What can hang from each mark
Z_87: Z_193 Z_603
Z_639: Z_18 Z_197 Z_244 Z_711
Z_452: Z_919
Z_711: Z_18
Z_466: Z_244
Z_207: Z_452 Z_466
Z_919: Z_197 Z_603
Z_197: Z_603 Z_639
Z_193: Z_49 Z_87
Z_603: Z_197
Z_18: Z_639
Z_49: Z_452

Each row was made from one small tree. Brackets hold a mark, then the marks that hang from it, in the order of their numbers. Every link used is in the known rows. Write each row's tree.
Known rows
[Z_919 Z_603]: [-11 -10   3  26   9 -12   6  -6  24 -18   4 -16  22  25   1 -19  -5  21
 -19   4  -4  -7   2  44   4]
[Z_466 Z_244]: [ 24  -7   2 -44  18  17   0  13  -9  12  10   8  21   7   2 -30   6   3
  23  43  24 -23  -4 -20  19]
[Z_919 [Z_197 Z_603 [Z_639 Z_18 Z_244]]]: [  7  31 -32 -13 -22  50  -8  18 -14 -24  17 -19 -24   5  51   5  -7 -10
 -25   6  25  13 -14 -36  40]
[Z_197 Z_603 [Z_639 Z_18 Z_244 Z_711]]: [-41  37 -32  21 -50   8  -8 -32  -5  16  10   7 -54 -10  15  27 -33 -29
 -19   7 -22   2 -25 -11   9]
[Z_919 [Z_197 Z_603 Z_639]]: [ 17  30 -35 -20 -21  36 -16  40   0  -2   6 -18 -21  23  43  11  15 -11
 -31  15   4 -19 -11 -35  43]
[Z_87 [Z_193 Z_49] [Z_603 Z_197]]: [ 20 -16 -16  35  63  23  69 -20  10 -27   2 -17  27  29  -2   1 -29  11
  -4  25 -22 -12  29  25 -14]
[Z_711 Z_18]: [-18  -8  13   6 -15   0  -9 -15   1   6  -7  13   1  -7   7 -21  -5   4
 -13  -2  50 -19  -1 -15  13]
[Z_452 Z_919]: [ -2 -11  -1  -8 -17 -17  -1  -3  -1 -12 -10  21  10 -30 -28   1   5  12
  12 -21 -23 -43  -3  10 -14]
[Z_87 Z_603]: [ 21 -10   3   5  22   6  24 -29  13   1   0 -11   0  14 -10  -5   2   8
 -12  22   2 -29  -8  13 -10]
[Z_49 [Z_452 [Z_919 Z_197]]]: [ -2  -2  16 -17 -29  -4   5  27  -5 -27 -11  12  11  -9 -20  16  17 -21
   4 -45  14  24   2  -4 -25]
[Z_87 [Z_193 Z_49]]: [-12  14 -20  20  19   0  45   6   8 -39   4  11  29   3   1 -17 -12  16
   5  29 -12 -32  19  -5 -17]
[Z_207 Z_452]: [ -4  29  41   2 -16  -7   0 -16  22   5  -8  48  23 -12   4   9  47  -9
  20   2  12  46 -52 -25  -6]
[Z_193 Z_49 Z_87]: [-21  28  28  10 -11 -35   6   2 -15  15 -17 -25   6 -13   4 -29   6   7
 -20   2 -14 -37  38 -17 -18]
[Z_87 [Z_193 Z_49] Z_603]: [ 23   0 -25  31  57  12  56 -18  14 -34  14 -14  14  21 -13 -13 -26  17
  -2  56 -21 -20  15  11 -26]
[Z_603 [Z_197 [Z_639 Z_18 Z_244 Z_711]]]: [-37 -12  -5   6 -19  11  20 -29  -8  24  -9  19 -18  -5  28  29  -7 -25
 -13 -54  10 -14   3  14   9]
[Z_452 [Z_919 [Z_603 [Z_197 Z_639]]]]: [  1 -34  -5  11   5 -20  -5   3   9   0  -6   5   6   4 -20   9 -15   9
   1 -33 -38 -20  10  46  -3]
[Z_207 [Z_452 [Z_919 Z_197]] [Z_466 Z_244]]: [ 69   0  -1 -63  38  28 -62  33  -6  39  25  23 -16 -15   7  -2  72   5
  87  67  29  73 -49 -26  25]
[Z_18 [Z_639 Z_244]]: [-23  -1   3  -7 -12  -2  14 -23  11 -10  -7  24  30 -22   4 -20  12  19
   0 -13  17 -24  -1  -1  23]
[Z_452 [Z_919 [Z_197 Z_603 [Z_639 Z_244]]]]: [ 26   4 -30 -24 -15  24 -25  24 -13  -7  13   1 -18 -14   1   8  -8   2
   6  -3 -17 -18 -10 -22  24]
[Z_193 Z_49]: [-27  19   4   9   7 -20   3  23   1 -23 -13 -11  12   4  -2 -18  -3  15
 -13  -5  -8 -24   4  -8   2]
[Z_49 [Z_452 [Z_919 [Z_197 Z_639]]]]: [  0  -4  10 -24 -30  -9  -3  34  -5  -8  -8  18  -4  -3 -18  22  14 -29
   4 -41   9  17   2 -10 -25]
[Z_193 [Z_49 [Z_452 [Z_919 [Z_603 Z_197]]]] Z_87]: [-22   6  44  21 -10 -45   7  13 -17   7 -24 -28  13  -3 -20  -8 -11 -12
 -11 -38 -27  16  53  11 -40]
[Z_639 Z_18]: [-55  15  11  27 -35 -13  39 -35  -2 -61 -23   4  17 -35  17   1   9  -2
 -26 -34  23  -6  -5  22 -30]
[Z_18 [Z_639 [Z_197 Z_603] Z_711]]: [-50  24 -17  24 -29 -22  13 -29  22  -9 -35   3  27 -16   1  22  38   4
 -37  -2 -23 -36 -13  10   9]
[Z_452 [Z_919 [Z_197 [Z_639 Z_244]] Z_603]]: [ 27 -17 -33 -11  13  13 -28  22  -2 -13  23 -11 -16   1   1  -4 -12  14
   0  -8 -13  -3  -1  10  20]
[Z_919 [Z_197 [Z_639 Z_18]]]: [ -3  20 -31 -17 -19  24   0  24  -6 -24   1  -9 -23  -1  52  10  27 -13
 -37 -14  32 -15  -8 -23  18]
[Z_639 Z_244]: [  6  -5  12 -26   0  30   3 -20 -11   6  27  19   7 -13   4 -32 -19  19
  28   8  45  -9 -10 -29  21]

Which tree is each row?
[-35  18 -14  11 -17   3   6 -40   8  -2 -10   7  21 -22   2   7  13  13
 -14   6  -1 -13 -16  -9  24]
[Z_18 [Z_639 [Z_197 Z_603] Z_244 Z_711]]
[-14  -3  -7  -7   6  34 -23 -53 -21  29  27   8 -18 -26   6 -11 -17  11
   6  23  67   5 -25 -50  23]
[Z_639 Z_197 Z_244 [Z_711 Z_18]]
[ 16 -10 -25   5   8   9 -13  16   4 -43   7 -21  11  -6  -2  -5   5  21
 -10 -16 -19  -3   0  29  14]
[Z_452 [Z_919 Z_197 Z_603]]
[  4   5  24  15  19 -24  14  -8 -13  41 -16 -38 -14  13   5 -11 -10  -5
 -26   2 -26 -32  44  -3 -17]
[Z_193 Z_49 [Z_87 [Z_603 [Z_197 Z_639]]]]
[ 20 -14 -34  -4   6   1 -24  28   4 -17  11 -13 -13   4   0   4   0   9
 -12 -11 -25 -14   0  20  13]
[Z_452 [Z_919 [Z_197 Z_639] Z_603]]
[ 57 -22  13 -38  49  10 -55  17   5  50  20  22  -5   2  -7   0  49   8
  89  57  10  83 -38  12  16]
[Z_207 [Z_452 [Z_919 [Z_603 Z_197]]] [Z_466 Z_244]]
[-32  28 -11  17 -50 -14   3  -1   4   0 -13   6 -29   8  16  24 -23 -26
 -29   6 -24 -17 -11  -6  -7]
[Z_197 Z_603 [Z_639 Z_18]]
[ 26 -24 -10  17  60  22  56  -5   3   0  16  -2   0  42  -9  10 -49 -12
  10  20  -9  17  30   5 -24]
[Z_87 [Z_193 [Z_49 Z_452]] [Z_603 [Z_197 [Z_639 Z_244]]]]
[-12 -26  25   1 -19 -29   3  19   7   2 -13  17   7  14 -33  23 -10 -25
   6 -51 -10  27  13  28 -34]
[Z_49 [Z_452 [Z_919 [Z_603 [Z_197 Z_639]]]]]
[ 14  12  24   4   7 -30  -1  16 -20  21 -10 -38 -24   3 -18  -3  -7 -20
 -18  -5 -24   8  41 -14 -42]
[Z_193 [Z_49 [Z_452 [Z_919 [Z_197 Z_639]]]] [Z_87 Z_603]]
[ -2 -32   1  18   5 -14   3  -6   8 -19  -9  -2  23  -3 -23   4 -12  17
   2 -36 -35 -13  11  52  -3]
[Z_452 [Z_919 [Z_603 Z_197]]]
[ -3  16  44  16   5 -35  18  -3 -13  16 -16 -37  -3   7 -18 -14  -5 -14
 -19   1 -11   9  41  -7 -47]
[Z_193 [Z_49 Z_452] [Z_87 Z_603]]
[-10 -28   3  21  14  -9   8   3  21  14  -3 -10   9  43  14   3 -14   3
 -21 -21 -11  -8  15  48  13]
[Z_919 [Z_603 [Z_197 Z_639]]]
[  9  -6 -46   5   1  -1 -26  17   6 -14  10 -14 -23  -2   0  13   7   5
 -18 -15 -33 -16  -5  27  13]
[Z_452 [Z_919 [Z_197 [Z_639 Z_711]] Z_603]]
[ 21   0  20 -27   9  42  -4 -15 -20   7  26   0  24   2   2 -21 -38  27
  27  46  48   8 -16 -62  22]
[Z_639 [Z_197 Z_603] Z_244]
[-15 -24  31   8 -17 -24  12  10   6 -16 -16  11  23   7 -35  18  -6 -17
   8 -55  -6  34  13  35 -35]
[Z_49 [Z_452 [Z_919 [Z_603 Z_197]]]]
[ -8   8  14  28  15 -24   5 -22 -14  48 -16 -40 -28   6   6  -6 -10 -12
 -36  -1 -23 -26  42   0 -12]
[Z_193 Z_49 [Z_87 [Z_603 [Z_197 [Z_639 [Z_711 Z_18]]]]]]
[ -2  -9  12  -2 -16  -7   1  25   3 -33  -5  -3  15   5 -21  12   6 -14
  -2 -41   5  41   6  19 -22]
[Z_49 [Z_452 [Z_919 Z_197 Z_603]]]
[ 31   1  18 -30   8  -9 -49   6  10  42   5  42 -18 -25 -11  12  69   7
  77  35  11  50 -50  -5  -4]
[Z_207 [Z_452 Z_919] Z_466]
[-18  22  -9   4 -38  12  -4 -11  -9   8  12  10 -35   2  16   8 -48 -18
  -6  14   0   4 -14 -26   9]
[Z_197 Z_603 [Z_639 Z_18 Z_244]]
[-17  -9  13   4  -6   8 -13 -25  -2   2  -6  11  19 -12   7 -23 -18  16
 -10   9  54   2  -1 -30  31]
[Z_711 [Z_18 [Z_639 [Z_197 Z_603] Z_244]]]
[ 60 -24   7 -44  48   4 -63  26   5  68  23  28 -23   9  -5   5  45   0
  88  60   6  75 -38   5  15]
[Z_207 [Z_452 [Z_919 [Z_603 [Z_197 Z_639]]]] [Z_466 Z_244]]
